Known rows, with every step that occurs:
mapi > kedom: [3,7,3,0,28,19,-1,-2,6,-4,25,-15,-20,14,-4,-4,9,-3,-25,-12,-8,-9,6,0,18,-20,-9,-28,-2,-6,9,10,-7,6,5,2,-3,-7,-9,25,-20,3,17,12,-32,-9,3,1,-9,-18,-1]
kevu > digig > nubagi > soroz: [-1,-4,9,-8,-39,-16,14,5,-7,3,-28,-3,4,-29,-6,1,3,-5,-6,17,-12,-8,7,0,-4,2,-20,-4,-3,-15,-30,-21,-5,-2,-15,-4,1,16,10,-9,-2,-10,4,6,-22,-11,8,4,22,0,10]
zate > nubagi > soroz: [8,9,-4,-7,-15,-33,17,33,12,-5,-19,0,13,-21,28,-4,-15,7,-25,11,-12,-1,13,1,2,1,-18,-18,7,-15,-8,-10,7,-6,-10,-1,5,-6,-2,1,-12,-27,11,-5,-25,-12,-13,20,3,17,16]
nupoz > kedom > vivuv > nubagi: [16,25,13,0,30,1,3,16,22,-16,19,-15,-2,19,12,6,-7,18,-6,-12,-15,11,26,-2,19,-6,-14,7,37,-22,25,3,25,-14,-18,-8,12,-12,5,15,-3,14,3,-14,-9,17,13,2,-2,-36,9]
kedom > vivuv > nubagi > digig: [12,19,16,-4,20,-19,6,7,-13,-3,2,-8,12,-4,5,5,0,23,4,10,-2,21,13,-5,-5,7,-2,13,12,-8,22,-8,24,-18,-14,1,13,-4,16,-15,11,2,-13,-18,20,-1,8,12,-3,-7,-7]
digig > nubagi > soroz: [-1,1,0,-1,-19,-23,8,22,7,-5,-23,-4,3,-18,6,-7,-4,1,-23,12,-12,2,12,1,13,0,-16,-12,3,-19,-13,-16,-7,-4,-6,-13,11,-6,6,3,-11,-17,14,1,-30,-18,5,10,7,-2,15]
nimotam > kevu > vivuv > nubagi > zate: [-1,19,-16,6,-5,-10,10,2,-8,-3,-16,37,13,10,-9,1,-12,3,-7,22,-13,-10,22,-20,-28,14,-2,16,15,15,18,-3,35,-24,27,4,12,6,-1,12,10,24,-25,-25,17,-9,-1,-8,-8,-16,10]
nimotam > kevu > digig > nubagi > soroz: [-9,-11,2,-8,-45,-9,10,0,-2,6,-17,13,18,-28,-15,2,-4,-21,-9,14,-7,-20,3,1,-18,5,-18,5,-11,0,-37,-28,1,1,-1,-9,-7,36,1,-14,6,4,-13,1,-11,1,3,-16,25,12,4]
nupoz > kedom > vivuv: [10,15,4,-11,33,11,1,13,25,-7,35,-17,-14,30,9,-3,0,3,-3,-28,-8,9,12,9,22,-17,-4,1,23,-15,15,10,7,-6,-12,3,11,-12,-4,24,-5,20,9,4,-22,13,5,2,-9,-26,-3]
nimotam > kevu > digig: [-10,-11,10,-14,-16,28,-7,-12,-11,16,12,11,-4,-6,-18,6,3,-20,0,6,-1,-20,3,-2,-18,1,-5,7,-24,27,-25,-13,4,1,22,8,-21,40,-12,-8,0,17,-13,10,9,8,0,-25,7,14,-14]
nimotam > kevu > vivuv > kedom: [-5,-15,-18,0,18,15,-2,-8,17,15,24,5,-18,25,-5,-4,-3,-5,-25,-10,-13,-3,14,-6,2,-5,19,-10,-1,7,7,1,-4,-10,33,11,15,6,-9,40,0,37,-10,4,-9,1,7,-15,-10,-10,6]
kedom > vivuv > nubagi > soroz: [28,19,10,-11,4,-29,7,31,28,-13,-9,1,16,-7,20,3,-18,16,-17,7,-19,19,26,-3,13,10,-9,2,30,-17,17,-7,29,-18,-24,-10,11,-4,10,-2,8,7,-6,-19,-4,4,15,21,4,-1,16]
zate > nubagi > digig > kevu: [-13,0,-12,10,-14,-20,7,6,-19,4,-9,-1,19,-14,7,1,-2,8,11,7,20,0,-21,5,-17,8,-1,-5,-16,0,-11,-1,-8,9,-2,-1,-4,-13,0,-27,-3,-42,6,-4,12,-8,-26,8,-2,26,-4]
kedom > vivuv: [8,7,5,-19,21,6,-4,23,16,-1,15,-3,-9,19,9,-5,1,1,-2,-10,-7,18,17,1,16,-9,2,7,9,2,17,5,5,-7,0,3,9,-7,-3,9,-2,15,1,1,-3,-1,5,-2,-10,-10,-5]
raru > digig > nubagi > soroz: [4,5,16,4,-45,-36,5,9,-10,-6,-20,-4,5,-25,6,-1,6,-6,-8,24,-3,6,10,7,4,-1,-20,-4,-4,-19,-23,-12,-16,3,-26,-11,7,4,26,-11,4,-22,18,6,-26,-13,-4,15,4,-2,7]
soroz > nubagi: [3,19,13,0,5,0,-3,14,-5,3,-15,-4,-7,-7,6,-16,9,11,-18,9,-13,0,19,-6,-4,-10,-2,0,-10,-1,10,0,11,-10,1,-9,1,-2,0,-4,-13,-9,22,-1,-9,-12,-1,-10,4,-12,5]
kedom > vivuv > kevu > digig > raru: [7,-1,23,-23,11,15,-1,-5,-6,-3,4,5,3,-1,-14,16,-5,-3,30,-11,19,-3,10,7,11,8,-3,34,-13,7,-8,-8,-2,10,-5,3,-20,24,7,-22,12,16,-11,-5,12,20,11,-22,20,18,-12]
raru > digig > kevu > vivuv: [2,-8,-6,12,-26,-1,-16,-14,1,6,1,14,-16,6,-2,8,5,-13,14,6,6,6,-9,5,-3,3,19,5,-6,23,-10,17,-22,10,-4,-2,-5,-3,11,-7,14,8,-3,4,11,0,-5,13,-11,3,-5]
zate > nubagi: [-6,6,0,-3,-1,-12,13,26,-2,-1,-9,-3,0,-7,17,-3,-4,10,-13,11,-7,-4,18,-7,3,-7,-19,-9,-1,-5,0,-6,0,-5,7,1,2,-11,-6,1,-22,-23,11,-3,-10,-13,-14,-1,-5,-1,6]
kevu > nimotam: [-7,-21,-4,-5,1,30,-15,4,1,3,-7,6,-8,-2,11,-14,2,-16,-12,8,-7,-10,-11,-6,-3,-12,2,-6,-1,23,-3,4,5,-1,27,6,-10,2,-27,10,-17,-10,0,13,9,-4,-10,-9,-14,10,-5]
kevu > digig: [-5,-5,15,-14,-8,18,-2,-8,-13,10,1,-5,-17,-7,-9,4,13,-3,0,9,-8,-12,8,-4,-4,-2,-9,-2,-15,12,-17,-5,0,-3,6,13,-15,20,-4,-3,-5,3,3,10,-2,-4,5,-6,4,2,-7]
kevu > vivuv > kedom > nupoz: [-2,-7,-23,-3,38,10,10,-15,17,4,28,-19,-32,33,-5,-9,8,10,-17,-29,-18,5,12,-4,26,-13,16,-26,14,-23,19,10,-8,-3,11,18,31,-20,-5,50,-9,31,11,7,-39,-12,20,7,-3,-38,14]
raru > digig: [0,3,21,-1,-15,0,-10,-3,-16,3,11,-7,-15,-4,4,1,15,-6,-3,16,3,3,10,4,5,-6,-10,-1,-17,10,-10,3,-12,4,-6,4,-9,7,11,-5,-1,-10,19,12,-7,-7,-9,5,-14,0,-10]
kedom > vivuv > kevu > digig: [8,5,13,-26,15,21,0,-3,18,-6,7,2,9,9,-9,6,-8,-8,23,-23,6,0,0,-3,3,7,-1,21,-5,9,11,-9,13,1,-5,3,-15,23,-10,-7,6,32,-21,6,22,20,20,-12,12,9,-8]
mapi > kedom > vivuv > nubagi: [21,24,13,0,33,2,7,11,20,-15,18,-11,-2,17,5,10,-4,15,-12,-7,-17,10,25,-8,21,-12,-11,-6,30,-20,34,7,19,-4,-19,-9,7,-13,6,13,-5,19,-5,-12,-15,5,14,0,-1,-35,5]
zate > nubagi > digig > raru: [-9,2,9,2,-4,-29,17,6,-52,8,-12,-4,4,-27,6,8,6,19,3,29,17,1,11,8,-6,-3,-15,4,-20,-9,-20,-8,-13,2,-4,5,3,-3,20,-27,-2,-48,16,-15,-11,-17,-25,2,3,21,-11]

Rows:
[9,10,5,-18,35,14,-6,17,29,-14,12,3,11,21,0,-4,-17,-3,8,-29,11,11,4,0,19,5,2,16,2,4,28,-3,11,1,4,-5,-6,0,-14,4,-3,26,-10,3,14,13,13,-8,-3,5,-1]
kedom > vivuv > kevu
[-1,-11,-20,6,1,10,-13,-1,16,8,-4,19,-16,13,-3,0,-6,-7,1,-6,-5,2,-9,-3,4,5,22,-3,2,21,0,15,-13,5,19,-2,0,-13,-9,7,-1,15,-8,0,9,-4,3,7,-9,3,4]
digig > kevu > vivuv
[-7,-6,17,-2,8,-6,-3,-12,-52,12,5,-7,-11,-16,-10,2,14,8,1,21,20,2,4,12,2,-1,-3,5,-27,2,-21,-3,-18,3,6,10,-3,4,17,-20,5,-29,17,-4,-8,-13,-11,2,-3,21,-18]
nubagi > digig > raru
[-11,-32,-17,5,-13,31,-24,0,10,4,-9,15,2,0,8,-7,-3,-23,5,-1,11,-12,-34,-1,-5,2,11,-2,-4,29,-9,12,-7,15,28,-1,-22,-5,-33,-5,-9,-19,-2,15,23,7,-16,-13,-11,27,-3]
digig > kevu > nimotam
[-2,-14,-20,14,-4,0,-3,-28,8,2,33,-13,-21,27,-6,4,15,-4,11,-24,5,8,-12,9,18,-2,22,-18,5,-15,1,22,-27,20,-10,11,15,-15,12,23,11,16,15,9,-23,-1,2,9,-5,-22,8]
raru > digig > kevu > vivuv > kedom > nupoz
[11,15,5,-12,0,-10,20,4,33,-20,-6,-10,25,-2,-8,5,-18,-9,12,-33,-2,-5,-6,9,7,3,-17,13,21,-33,-5,-17,11,3,-38,-14,2,14,4,3,7,23,-13,2,-17,26,22,-2,32,-9,11]
nupoz > kedom > vivuv > kevu > digig > nubagi > soroz
[-9,-19,-5,-5,18,36,-16,-4,13,-8,-12,11,13,-4,2,-14,-16,-22,-3,-11,10,-17,-25,-10,-1,0,3,4,-7,27,10,-2,8,8,33,-3,-26,8,-40,6,-17,0,-14,14,27,10,1,-16,-8,27,-3]
vivuv > kevu > nimotam
[9,13,10,-16,29,26,3,-11,25,-12,25,-11,4,19,-9,6,-9,-8,19,-41,4,-8,-5,7,8,-3,-5,15,9,-6,9,-3,14,2,-16,2,-13,18,-10,10,3,36,-14,8,2,34,20,-9,13,-6,-6]
nupoz > kedom > vivuv > kevu > digig
[9,3,3,22,-32,-13,-12,-12,-2,0,-14,16,-2,-8,0,16,-3,3,12,24,-2,7,5,-7,-6,14,10,10,8,16,-1,11,-5,1,-9,-14,-4,-6,19,-17,14,4,-10,-16,25,2,3,12,-4,-7,6]
raru > digig > kevu > vivuv > nubagi
[-5,-18,-26,14,12,-3,-1,-21,-3,14,14,-8,-11,14,-5,-2,8,10,2,-11,7,11,-22,5,-3,6,32,-18,-7,-3,4,12,-20,0,10,15,16,-15,3,16,11,7,-1,5,5,-2,-1,12,-8,7,3]
nubagi > digig > kevu > vivuv > kedom
[1,-16,-10,16,-19,-2,-10,-17,7,7,17,-5,-23,17,4,7,12,0,5,-2,3,10,-6,7,9,3,23,-10,-3,3,-3,18,-29,7,-4,8,8,-11,13,19,13,10,10,9,-4,5,-7,5,-12,-7,6]
raru > digig > kevu > vivuv > kedom
[-3,-8,9,10,-31,2,-19,-5,-7,1,10,1,-4,-2,0,7,11,-13,15,5,18,2,-11,10,3,7,0,3,-18,15,-17,11,-23,16,-5,-3,-18,2,5,-19,5,-18,20,10,7,1,-17,2,-12,14,-7]
raru > digig > kevu
[-15,-29,-17,9,-12,19,-18,-18,-17,9,-9,8,11,-11,0,-10,5,-17,14,2,21,-8,-52,5,-26,6,17,-2,-14,28,-14,9,-6,14,20,6,-17,0,-25,-18,3,-27,-7,12,35,2,-21,2,-10,39,-17]
nubagi > digig > kevu > nimotam
[-10,-8,-9,15,-18,8,-13,-11,-21,8,-30,8,20,-21,4,-19,10,-10,8,10,13,-8,-45,-1,-40,1,21,6,-15,20,-6,8,7,6,5,-8,-13,0,-11,-30,4,-33,1,2,35,0,-23,-9,6,30,-11]
soroz > nubagi > digig > kevu > nimotam
[-17,14,-7,2,-12,-20,15,20,-25,-10,-21,3,2,7,-3,-12,14,7,4,17,0,-3,17,-9,-2,0,-26,5,0,-15,6,-8,1,-11,12,5,15,-14,6,10,-9,-18,21,0,-16,-28,-12,-10,-6,-27,9]
digig > nubagi > zate
[-1,14,8,-9,13,13,12,-2,18,-14,6,-13,12,13,-15,6,-6,-4,25,-33,4,-6,-1,3,9,-7,-16,21,13,-23,6,-14,4,4,-21,-9,-1,11,1,6,-1,28,-12,4,-5,25,21,-21,25,-27,0]
nupoz > kedom > vivuv > kevu > digig > nubagi
[-8,-27,-2,11,-42,20,-26,-11,-7,2,-4,11,2,-8,8,0,9,-30,19,12,18,-8,-34,7,-11,0,9,3,-10,32,-20,15,-16,21,5,-2,-26,5,-13,-17,5,-25,4,17,27,9,-27,-7,-12,27,-13]
raru > digig > kevu > nimotam
[-17,-23,-22,11,-25,-3,0,1,-19,6,-24,10,26,-21,16,-5,-3,-10,15,12,19,-10,-44,-1,-32,2,5,-3,-6,15,-14,4,-1,11,11,0,-13,-8,-19,-25,-5,-47,-11,2,31,-2,-35,0,-3,39,-9]
zate > nubagi > digig > kevu > nimotam
[15,18,0,-12,54,20,2,2,35,-21,30,-8,5,28,-4,0,-14,-6,-1,-42,6,2,-1,1,25,-9,-1,-4,8,-8,37,7,8,10,-8,-7,-7,-6,-13,21,-9,33,-6,6,-10,15,14,-6,-3,-11,-4]
mapi > kedom > vivuv > kevu
[-8,0,-26,13,-9,-26,11,-3,-10,10,-20,13,7,-7,3,4,-7,9,10,7,5,3,-20,0,-22,5,15,-5,-3,5,-7,5,-8,1,0,0,9,-17,6,-13,6,-14,-16,-12,19,-11,-15,18,-1,14,-1]
zate > nubagi > digig > kevu > vivuv
[9,16,2,15,17,-10,0,-5,6,-10,19,-11,19,11,1,10,-5,16,18,-17,12,13,-13,9,-2,8,2,12,23,-17,15,8,13,-2,-27,-7,5,-13,9,-13,14,-4,-5,-18,15,22,1,12,2,-8,-3]
nupoz > kedom > vivuv > nubagi > digig > kevu
[-9,-10,-29,-5,30,17,5,-17,19,8,40,-2,-19,34,-15,-7,-1,-6,-20,-32,-11,-5,8,-3,12,-8,19,-17,5,-9,11,4,-3,2,27,14,22,1,-12,46,-1,43,-5,5,-29,-1,15,-12,0,-27,7]
nimotam > kevu > vivuv > kedom > nupoz
[16,11,12,1,-5,-20,3,17,11,-10,-19,1,9,-24,12,1,-15,14,-30,20,-18,1,21,-6,6,12,-15,-9,14,-10,1,-10,20,-14,-6,-10,-1,1,2,-1,-5,-14,6,-13,-9,-5,11,20,1,7,20]
vivuv > nubagi > soroz
[5,11,1,10,14,-15,6,-14,-21,7,-17,6,-5,-10,-7,1,-2,22,-9,22,-14,7,9,-14,-15,5,9,-2,5,3,13,-3,16,-22,3,2,14,-5,15,-4,6,11,-22,-19,20,-13,17,24,-5,-8,0]
kevu > vivuv > nubagi > digig
[-14,-6,12,-5,-24,4,8,-1,-21,8,-19,-6,-10,-16,-14,1,16,-1,5,17,-8,-10,13,-7,-3,-6,-20,4,-12,-3,-23,-16,-10,-2,2,0,-2,12,6,-8,-10,-4,2,9,-8,-13,8,-17,15,-19,-1]
kevu > digig > nubagi
[-1,5,26,10,7,-18,0,-10,-52,7,-9,-5,2,-30,-9,13,7,26,-1,36,13,4,19,1,-1,8,-12,10,-13,-3,-11,-9,0,-6,0,0,-2,2,25,-31,5,-34,9,-22,5,-10,-1,3,2,9,-8]
vivuv > nubagi > digig > raru
[-2,2,-17,21,6,-14,4,-16,-6,14,-9,-8,-3,3,-3,-11,13,20,-5,-4,-2,11,-15,0,-20,3,35,-10,-7,-10,10,12,-5,-8,-4,2,20,-15,14,5,15,-1,6,-5,4,-4,-1,4,6,-3,7]
soroz > nubagi > digig > kevu > vivuv > kedom
